Each row was made from one walk, in order. Every step used is in the known rows, and no mark comes twice. Write each row's walk.
Known rows
H R F:  0.835  0.808  0.644 -1.681  0.876  1.194  0.006  0.890  0.214 -3.827 -0.514  1.436  0.927  0.171  0.536  1.156 -4.020 -0.281 -0.284 -0.322
Y P H: -1.257  1.224  0.198  0.445  0.994  0.813  0.126 -0.189  0.566  0.232 -0.275  0.055  0.608  0.284 -0.849  0.661 -2.422  0.515 -1.456 -1.219
H R F P Y:  0.521 -0.229  0.319 -1.453  1.153  1.032  0.331  0.314  0.946 -7.017 -0.381  1.586  1.434 -0.280  0.311  2.822 -1.475  0.466  0.718  0.893
F H R L:  0.011  1.230 -0.712 -1.301  1.409  1.579  0.084  0.001  0.856  3.163 -0.017  1.233 -0.332 -0.888  0.172  2.975 -3.695  0.652  0.120  0.415
P H: -1.047  1.048  0.572 -0.082  0.668  0.819  0.096  0.022  0.515  0.756 -0.372  0.028  0.921 -0.507 -1.500  1.177 -0.985  0.363 -1.035 -0.730
L H R F:  0.381  2.157  0.186 -1.205  0.460  0.946  0.131 -0.545 -0.156 -2.997 -0.767  1.439  1.357 -0.796  0.465  1.698 -2.995 -0.769 -0.324 -1.004
H R L F P:  0.811  0.808 -1.813 -0.069  1.255  1.046 -0.126  0.205  1.075 -0.968  0.152  0.307  0.038 -1.840  1.205  4.523 -1.283 -0.949  0.673 -0.108
Y P R H: -0.102  1.059 -0.006  0.437  1.329  0.814 -0.488  0.301  0.174  4.811  0.292  0.704  0.625  1.097 -0.004  0.155 -3.161  0.308 -1.644 -0.598
L F H R:  0.653  2.648  0.048 -0.704  1.490  1.205 -0.127  0.519  0.473  5.483 -0.544  0.592 -1.111 -0.884 -0.127  2.746 -1.239 -0.181 -0.643  0.576
Y P H R L F:  0.600  2.753 -1.825 -0.228  1.154  0.975 -0.015  0.179  0.877  3.464  0.378 -0.032 -0.331 -1.308  0.091  3.910 -5.464 -0.760 -0.531 -1.034
L F P: -0.222  0.361  0.090  1.002  1.082  0.573 -0.143  0.002  0.761 -1.090 -0.432 -0.377  0.255 -0.940  0.407  2.288  2.448 -0.656 -0.320 -0.021
P Y: -0.401 -0.505  0.815 -0.660  0.380  0.968  0.348 -0.665  0.612  0.627 -0.580  0.471  0.485 -0.927 -0.953  2.165 -0.767  0.280 -0.797  1.394
L H R:  0.109  1.810 -0.691 -0.565  0.454  1.096  0.134 -1.155  0.010 -0.412 -0.922  0.973  0.680 -1.577  0.038  2.430 -1.628 -0.736 -0.883 -0.981
R H:  0.013  0.902  0.350 -0.983  0.799  1.165 -0.216 -0.514  0.567  2.745 -0.271  1.175  0.120 -0.071 -0.214  0.909 -2.904  0.048 -0.628  0.055
R F: -0.333  0.187  1.476 -0.830  0.628  0.820  0.033  0.506  0.237 -2.816 -0.411  0.813  1.154  0.316  0.219  0.202 -2.119 -0.208 -0.409 -0.054
F H: -1.144  0.932  1.132 -0.250  1.212  1.144  0.036 -0.165  0.513  3.043 -0.571  0.586 -0.165  0.046 -0.598  0.755  0.033  0.929 -0.837  0.460
R F P L H: -1.685  1.921  1.229  0.346  1.145 -0.011  0.261 -2.675  0.314 -8.795 -0.501  1.054  1.815 -0.600  0.118  2.039  0.676  0.244  0.992  0.169
Y P H R L: -0.088  1.601 -1.638 -0.637  1.220  1.266  0.183 -0.134  0.904  0.104  0.284  0.678  0.401 -0.539 -0.093  2.913 -6.195  0.245 -0.518 -1.303
Y P: -0.727 -0.054  0.266  0.349  0.937  0.951  0.076 -0.442  0.377 -1.039 -0.481  0.345  0.175  0.412  0.454  0.413 -2.113  0.067 -1.432 -0.492
F H R: -0.013  1.473  0.151 -1.125  1.469  1.506  0.033  0.318  0.511  2.227 -0.645  1.270 -0.335 -0.119 -0.291  1.716 -1.859  0.819 -0.655  0.287

Write each row's walk
-1.021  1.157 -0.720  0.143  0.157  0.829  0.168 -1.772  0.338  1.468 -0.225  0.285  0.953 -2.062  0.135  2.711 -1.593 -0.764 -0.400 -0.662
R L H
-0.066  1.513 -0.155 -0.477  0.954  0.788  0.151 -0.521  0.301 -7.089 -0.687  1.484  1.781 -0.741  0.991  2.107 -0.460 -0.394  0.446 -1.216
L H R F P
 0.181  0.910 -0.467  0.101  0.498  0.798 -0.107 -0.168  0.654  4.129  0.155 -0.394 -0.168 -1.877  0.356  3.209 -1.791 -1.205 -0.304  0.360
R L F
-0.423  1.887 -0.071 -0.031  1.162  0.907 -0.072 -0.205  0.807  7.342  0.191 -0.123 -0.845 -1.394  0.008  2.945 -1.227 -0.161 -0.164  0.820
R L F H
 1.349  1.511 -1.421 -0.836  0.760  1.160 -0.117  0.158  0.667  3.172  0.066  0.263 -0.373 -2.013  0.653  4.111 -3.770 -1.373 -0.106  0.111
H R L F
 0.036  3.638  0.146 -0.259  2.288  0.733  0.016 -1.527  0.510  2.137 -0.297  0.850 -1.533 -0.215 -0.048  3.113 -3.414  0.485 -0.325  1.205
Y P L F H R
-0.734  1.595  0.054  1.036  1.154  0.422 -0.084  0.266  0.947  0.128 -0.171 -0.622  0.614 -1.074 -0.794  2.616  2.162 -0.227 -0.240 -0.734
L F P H
-0.880  2.043 -0.611  0.137  1.450  0.525  0.222 -2.988  0.464 -7.093 -0.790  1.263  0.983 -1.513 -0.055  3.782  0.264  0.153  0.671  0.067
F P L H R
-0.308  1.977  0.937  0.264  1.041  0.235 -0.055 -1.750  0.332  0.453 -0.350 -0.114 -0.354 -1.332 -0.635  2.848 -0.820 -0.562 -0.271  1.388
P L F
-1.564  0.255  0.718  0.558  1.571  0.428  0.115 -1.998  0.802 -7.027 -0.426  0.642  0.789 -0.440 -0.238  2.277  1.120  0.754  0.542  0.931
F P L
 1.036  0.507 -1.546 -0.557  1.013  0.990  0.191 -0.306  1.378 -0.161  0.160  0.442  0.015 -2.436  0.486  5.775 -1.205 -0.579  0.799  1.253
H R L F P Y
 0.230  0.908 -0.435  1.115  0.691  0.447 -0.448  0.856  0.239  6.918  0.587 -0.924  0.626 -1.522 -0.118  2.888 -0.697 -1.084 -0.810  0.125
P R L F
-1.011  1.358  1.644  0.590  1.740  0.610 -0.235  1.372 -0.002  2.494  0.171  0.562  0.989  1.958  0.079 -0.776 -1.677  1.248 -1.247 -0.144
Y P R F H
-0.808  1.479 -0.860  0.899  1.074  0.530 -0.049  0.006  1.314  1.090  0.453 -0.671  0.617 -1.821 -0.399  3.840  0.240 -0.377  0.421 -0.635
R L F P H
-0.972 -0.667  0.385  1.587  1.285  0.529 -0.316  0.897  0.353 -1.697 -0.123 -0.133  1.778  0.008 -0.168  1.036  2.973  0.498 -0.736 -0.431
F P R
-1.267  0.871  0.668  0.360  1.396  0.511  0.172 -2.216  0.383 -3.775 -0.424  0.593  0.016  0.236 -0.154  1.379 -2.821  0.531 -0.637  0.731
Y P L
-0.359  0.901 -0.658 -0.244  1.448  1.071  0.061  0.465  0.986 -4.281 -0.411  0.725  1.113 -0.504 -0.670  2.611 -0.388  0.596 -0.003 -1.191
F P H R
-0.271  0.284 -0.857  0.780  0.979  0.634 -0.101 -0.146  1.075 -0.063  0.228 -0.369  0.249 -1.709  0.887  3.577  0.600 -0.823  0.392  0.098
R L F P
-0.220  0.508  0.176  1.961  1.258  0.226 -0.505  1.195  0.339  1.875  0.003 -0.829  1.010 -0.679 -0.054  2.065  3.738 -0.486 -0.833 -0.129
L F P R
 0.120  1.639 -0.366 -0.925  0.943  1.216  0.072  0.373  0.522  0.023 -0.482  0.708  0.689 -0.797 -1.191  2.156 -2.931  0.226 -0.776 -0.935
P H R
 0.357  1.894  0.616 -1.622  0.924  1.027  0.073  1.125  0.421 -2.627 -0.266  1.155  1.396  0.028 -0.724  1.436 -4.245  0.155 -0.215 -0.938
P H R F
 0.560  0.264 -1.168 -1.206  0.792  1.462  0.036 -0.048  0.684 -0.212 -0.091  0.997  0.319 -1.245  0.492  3.196 -4.280 -0.466 -0.079 -0.110
H R L
-0.409  2.036  0.921  0.132  1.193  0.836 -0.114  0.150  0.475  6.516 -0.401 -0.088 -0.922 -0.659 -0.479  1.726  0.644  0.019 -0.886  0.685
L F H
-0.903  1.208  2.029 -0.922  1.242  0.970  0.074  0.616  0.387  0.610 -0.348  1.106  0.539  0.771 -0.102  0.008 -1.363  0.885 -0.258  0.426
R F H
-1.473  0.422  0.292  0.620  1.162  0.701  0.097  0.062  1.001 -3.379 -0.304  0.050  1.356 -0.327 -0.962  1.607  1.537  0.788 -0.301 -1.019
F P H
-0.638  0.024  0.319  1.327  1.083  0.654 -0.269  0.680 -0.048  1.802 -0.077 -0.163  0.998  0.702 -0.079  0.113 -0.916  0.168 -1.976 -0.692
Y P R
